Each row was made from one small tree. The marks that hang from a mark follow it in brackets, in alphabetical order. Every link used is in the known rows. Write each row's tree.
Known rows:
mabor{vesu{nunozo{kikon ripek sevit}}}: [ 1.16  3.34  1.63  1.06  1.17  2.89 -0.07  0.83  1.07 -3.48 -0.25  0.20
 -1.91  0.63 -0.75  0.20 -4.60 -2.74  0.68  2.13]
melu{nunozo{kikon vesu{mabor}}}: [ 1.96  6.96 -0.83 -1.41  1.31 -0.22  1.04  0.91  0.11 -4.40 -1.61 -1.09
 -1.59  0.30 -2.36  1.66 -2.19  0.01 -0.25  3.23]
vesu{nunozo}: [ 1.74  0.81 -0.26  0.24  0.87  1.22  0.51 -0.34  1.41 -0.73 -1.36 -1.68
  0.38  0.70 -1.15 -0.28 -0.50  0.45  0.09 -0.59]
kikon{nunozo{ripek sevit vesu}}: [-2.17  1.98  1.21  1.03  0.52  0.93 -0.58 -0.63 -1.76 -3.22  2.15  0.72
 -0.34  3.15 -0.37 -0.61 -2.18 -1.27 -0.26  4.61]
melu{nunozo{ripek}}: [ 1.18  2.93  0.34 -0.26  1.85  0.69  1.52 -1.74 -0.64 -1.04  1.46 -0.43
 -1.01  1.59  0.52  0.26 -0.01 -1.25 -0.18  0.40]
kikon{nunozo{melu ripek vesu{mabor}}}: [ 0.39  4.84  0.67 -1.04  1.23  3.18  0.70 -1.12 -2.02 -3.80  0.70 -0.02
 -0.21  1.13 -1.27 -1.84 -4.08  0.27  1.19  5.06]
kikon{nunozo{melu{vinu} ripek sevit}}: [-0.14  2.23  0.78  1.75  0.48  3.34  0.09 -1.60 -4.44 -3.25  2.31 -0.57
 -3.38  2.87  0.84  0.85 -2.96 -3.00 -0.19  5.72]
melu{nunozo{kikon sevit} vinu}: [ 1.66  4.51 -0.59  1.38  0.58  0.14  0.60  0.74 -2.47 -3.65  0.08 -1.92
 -5.04  2.12 -0.51  4.57 -0.93 -3.10 -1.53  4.12]
vinu{melu{nunozo{kikon ripek}}}: [ 0.04  4.03  0.31  1.05  2.38 -0.63  0.22  0.52 -0.86 -3.69  0.75 -0.33
 -2.00  0.74  2.24  2.07 -1.28 -2.89 -0.23  1.50]
nunozo{ripek sevit vesu{mabor}}: [ 0.47  3.56  0.50  0.96  0.79  2.04  0.16  2.16 -0.68 -2.87  1.08  2.20
 -0.34  1.08 -2.14 -0.95 -3.24 -0.28  0.23  6.03]
mabor{vesu{nunozo{kikon melu ripek}}}: [ 2.28  4.33  1.68  0.06  0.58  3.68  0.68 -0.12  0.47 -3.66 -1.11  0.02
 -1.75 -0.53 -0.41 -0.29 -5.53 -2.34  1.06  2.21]
melu{vinu}: [ 1.06  1.09 -0.09  0.80  0.39  1.17  1.39  0.62 -0.30  0.46  0.28 -0.48
 -1.42 -0.28 -0.88  0.95  1.22  0.13 -0.16  1.68]
vesu{nunozo{melu sevit}}: [ 2.53  1.26 -0.78  1.39 -1.07  1.66 -1.25 -0.14 -1.42 -3.30 -1.56 -1.33
 -1.92  1.81 -0.56  1.82 -3.56 -2.06 -1.14  2.69]
kikon{nunozo{melu}}: [-0.35  1.26 -0.31 -0.79 -0.16  1.21 -0.49 -2.29 -2.50 -2.33  0.10 -1.59
 -1.27  1.35  0.98  0.21 -2.22 -1.01  0.05  1.41]
nunozo{melu vesu}: [ 0.84  2.82  0.04  0.20 -1.99  0.03 -0.48  0.51 -0.94 -2.72 -1.07  1.43
 -0.50 -0.21 -0.95  1.04 -2.70 -0.14 -1.16  3.87]
nunozo{kikon sevit}: [-1.27  1.14  0.48  1.50 -1.15 -0.53 -2.03  1.40 -2.25 -3.27 -0.22  0.30
 -2.42  1.47  0.36  2.09 -3.17 -2.68 -0.77  3.57]
vinu{melu{nunozo{kikon ripek sevit}}}: [-0.08  3.55 -0.05  2.23  1.79 -0.88 -0.96  1.24 -1.81 -4.91  1.20 -0.15
 -3.07  1.91  2.42  2.96 -2.11 -4.25 -1.07  2.95]
vesu{mabor nunozo}: [ 3.62  2.81 -1.14 -1.08  2.33  2.88  1.16  0.56  1.56 -1.03 -2.11 -2.57
  0.34 -0.21 -2.68 -1.31 -1.33  1.55  1.28  0.12]
melu{nunozo{sevit} vinu}: [ 2.83  3.28 -1.34  1.20  0.83  0.35  1.42  0.00 -1.35 -1.91  0.56 -1.76
 -3.98  1.91 -0.59  3.82  1.04 -2.05 -2.03  2.62]
melu{nunozo{kikon sevit vesu} vinu}: [ 1.51  6.12 -0.38  1.40 -0.13 -0.51  0.92  1.70 -1.40 -4.75 -0.24 -0.66
 -4.26  2.04 -1.85  4.71 -1.25 -2.23 -2.26  6.08]
kikon{nunozo{sevit vesu}}: [-1.52  1.53 -0.17  0.47 -0.35 -0.27 -1.07 -0.18 -0.97 -3.23  0.56 -0.24
 -0.81  2.59 -0.92  0.84 -1.39 -0.64 -0.93  3.41]
nunozo{melu}: [ 0.95  1.04 -0.28  0.08 -1.40  0.80 -0.48 -0.47 -1.98 -1.54 -0.53  0.29
 -1.15 -0.14  0.50  0.81 -2.25 -1.25 -0.45  1.80]

Write each row's tree:
[ 2.54  5.50  0.68 -0.16  1.67  4.49  0.50  0.05 -1.60 -4.38 -1.49 -1.53
 -1.27  0.37 -1.53 -1.26 -6.24 -0.98  2.21  4.45] : vesu{mabor nunozo{kikon melu ripek}}
[ 1.89  3.66 -0.06  0.92 -1.56  1.10  0.93  1.07 -1.07 -2.25 -0.71  1.04
 -1.82 -0.53 -1.78  1.98 -1.47 -0.13 -1.39  5.42] : nunozo{melu{vinu} vesu}
[-0.79  3.67  0.58  0.10  1.61  2.35  0.07  0.22 -1.43 -3.61  1.56  0.13
 -0.39  2.44 -1.51 -1.46 -3.09 -0.38  0.60  5.11] : kikon{nunozo{ripek sevit vesu{mabor}}}
[ 0.42  4.71  0.42  2.54 -2.63  0.53 -1.06  2.59 -3.41 -5.68 -0.94  1.14
 -4.32  0.88 -1.49  3.97 -4.91 -2.78 -2.08  9.11] : nunozo{kikon melu{vinu} sevit vesu}
[ 2.23  3.74 -0.80  0.29  1.24  2.40 -0.66  1.81 -0.26 -4.25 -2.28 -2.45
 -1.79  1.14 -2.46  0.54 -4.36 -0.94  0.78  3.41] : vesu{mabor nunozo{kikon sevit}}
[ 1.68  2.14 -1.98  1.54  1.16 -1.63 -0.73  1.28 -0.31 -3.19  0.08 -0.91
 -2.46  1.24  1.94  3.69  0.42 -2.89 -2.20  0.55] : vinu{melu{nunozo{sevit}}}
[-2.45  3.42  2.29  2.23 -0.90 -0.11 -1.45  1.81 -2.02 -4.49  1.28  2.83
 -1.29  2.12 -0.82  0.58 -4.65 -2.50 -0.54  7.02] : nunozo{kikon ripek sevit vesu}
[ 0.62  2.96  0.17  2.30 -2.06  1.29 -1.35  1.54 -4.43 -4.58 -0.42 -0.01
 -4.91  1.11  0.03  3.72 -4.60 -3.78 -1.40  6.96] : nunozo{kikon melu{vinu} sevit}
[-0.21  3.53  1.71  3.15 -1.01  2.67 -0.81  0.94 -5.08 -4.46  1.35  1.11
 -4.54  1.86  0.62  2.37 -5.32 -4.37 -0.50  8.30] : nunozo{kikon melu{vinu} ripek sevit}
[ 1.13  4.21  1.53  1.70 -0.65  2.39  1.60  0.52 -1.85 -2.24  1.15  2.23
 -1.43  0.22 -1.18  0.47 -2.55 -0.69 -0.49  6.78] : nunozo{melu{vinu} ripek vesu}
[-1.31  2.94  0.94  1.04 -0.66  1.72 -1.09 -1.07 -3.34 -4.60  1.58  0.93
 -1.43  3.12  0.19  0.20 -4.30 -2.08 -0.76  6.17] : kikon{nunozo{melu ripek sevit vesu}}
[ 0.98  4.32 -0.28  1.10  2.00 -0.88  0.86  0.86  0.86 -3.09  0.81  0.74
 -0.62  0.58  0.78  1.52  0.30 -1.41 -1.08  1.72] : vinu{melu{nunozo{ripek vesu}}}
[ 3.42  5.43 -0.78  0.06 -0.41  2.66  1.63  2.13 -0.77 -2.68 -1.44  0.22
 -1.80 -1.29 -3.23  1.07 -2.29  0.95 -0.36  6.16] : nunozo{melu{vinu} vesu{mabor}}
[ 4.55  3.72 -1.37 -0.84  1.14  3.60  0.65  0.05  0.04 -2.54 -2.74 -2.33
 -0.79 -0.28 -2.21 -0.47 -3.47  0.66  0.94  1.83] : vesu{mabor nunozo{melu}}
[ 1.35  3.15 -0.99  0.37 -0.27  0.67 -0.57  2.73  0.15 -2.84 -0.63  0.78
 -0.66  0.37 -2.64  0.58 -2.22  0.32 -0.71  4.63] : nunozo{sevit vesu{mabor}}
[ 3.32  5.16 -0.59 -0.65  0.75  3.31  0.14  0.62 -1.06 -4.39 -3.26 -2.56
 -1.58 -0.11 -2.04  0.10 -5.36 -0.42  1.22  3.39] : vesu{mabor nunozo{kikon melu}}
[ 0.94  2.71  0.09  0.92  1.30  0.48  0.46 -1.23 -1.77 -2.39  1.88 -0.16
 -2.13  2.77  0.85  1.45 -1.16 -2.73 -1.09  2.06] : melu{nunozo{ripek sevit}}
[ 1.51  3.64 -1.83  1.71  0.53 -2.21 -0.54  2.10  0.50 -4.15 -0.24  0.07
 -2.07  1.11  0.63  3.83  0.15 -2.24 -2.68  2.26] : vinu{melu{nunozo{sevit vesu}}}
[ 3.48  2.46 -1.57  0.12  1.58  2.71 -0.01  1.45  0.61 -2.36 -1.89 -2.35
 -0.77  1.00 -2.42 -0.12 -2.39  0.08  0.38  1.91] : vesu{mabor nunozo{sevit}}
[ 0.62  5.04  0.97  1.14 -1.89  0.73  0.24  1.81 -2.39 -4.34 -1.20  0.86
 -2.94 -0.35 -1.73  2.65 -3.66 -1.25 -1.13  7.23] : nunozo{kikon melu{vinu} vesu}
[ 2.68  6.01  0.76  0.59  0.53  4.10  2.18  1.33 -1.63 -2.62  0.41  1.53
 -1.47 -0.51 -2.57 -0.56 -3.35  0.41  0.67  7.57] : nunozo{melu{vinu} ripek vesu{mabor}}
[ 1.95  3.16  0.56 -0.40  0.98  1.78  0.61  0.73  2.53 -2.41 -2.08 -1.19
 -1.10 -1.00 -1.42  0.19 -2.94 -0.83  0.83 -0.39] : mabor{vesu{nunozo{kikon}}}
[-1.66  2.84  0.67  1.60 -1.73 -1.25 -1.98  2.52 -1.26 -4.47 -0.52  1.60
 -1.70  1.39 -1.25  2.25 -3.72 -1.70 -1.45  5.67] : nunozo{kikon sevit vesu}
[ 1.68  3.83 -1.03  0.37 -0.29 -1.47  0.07  0.41 -0.21 -3.41 -0.15 -0.02
 -1.92  2.01 -1.07  3.09 -0.42 -1.28 -2.52  2.86] : melu{nunozo{sevit vesu}}
[ 0.93  4.97  0.68  2.00  1.40  1.31  1.14  0.14 -2.95 -3.71  1.77 -0.72
 -4.63  2.69  0.00  3.19 -1.86 -3.56 -0.75  5.20] : melu{nunozo{kikon ripek sevit} vinu}
[ 2.16  4.03  0.27  0.66  2.34  1.93  3.03 -1.14 -0.90 -0.51  1.77 -0.96
 -2.41  1.28 -0.36  1.39  1.12 -1.17 -0.23  2.01] : melu{nunozo{ripek} vinu}
[ 0.60  3.40 -0.62  0.64  0.05 -1.09 -0.75  0.03 -2.13 -4.21 -0.17 -1.33
 -3.53  2.34  0.35  3.49 -2.12 -3.19 -1.44  2.46] : melu{nunozo{kikon sevit}}
[-1.08  1.25  0.85  0.99 -0.04  2.38 -1.13 -2.07 -4.23 -3.59  2.10 -0.18
 -2.03  3.00  1.52  0.06 -3.93 -3.06 -0.03  4.22] : kikon{nunozo{melu ripek sevit}}
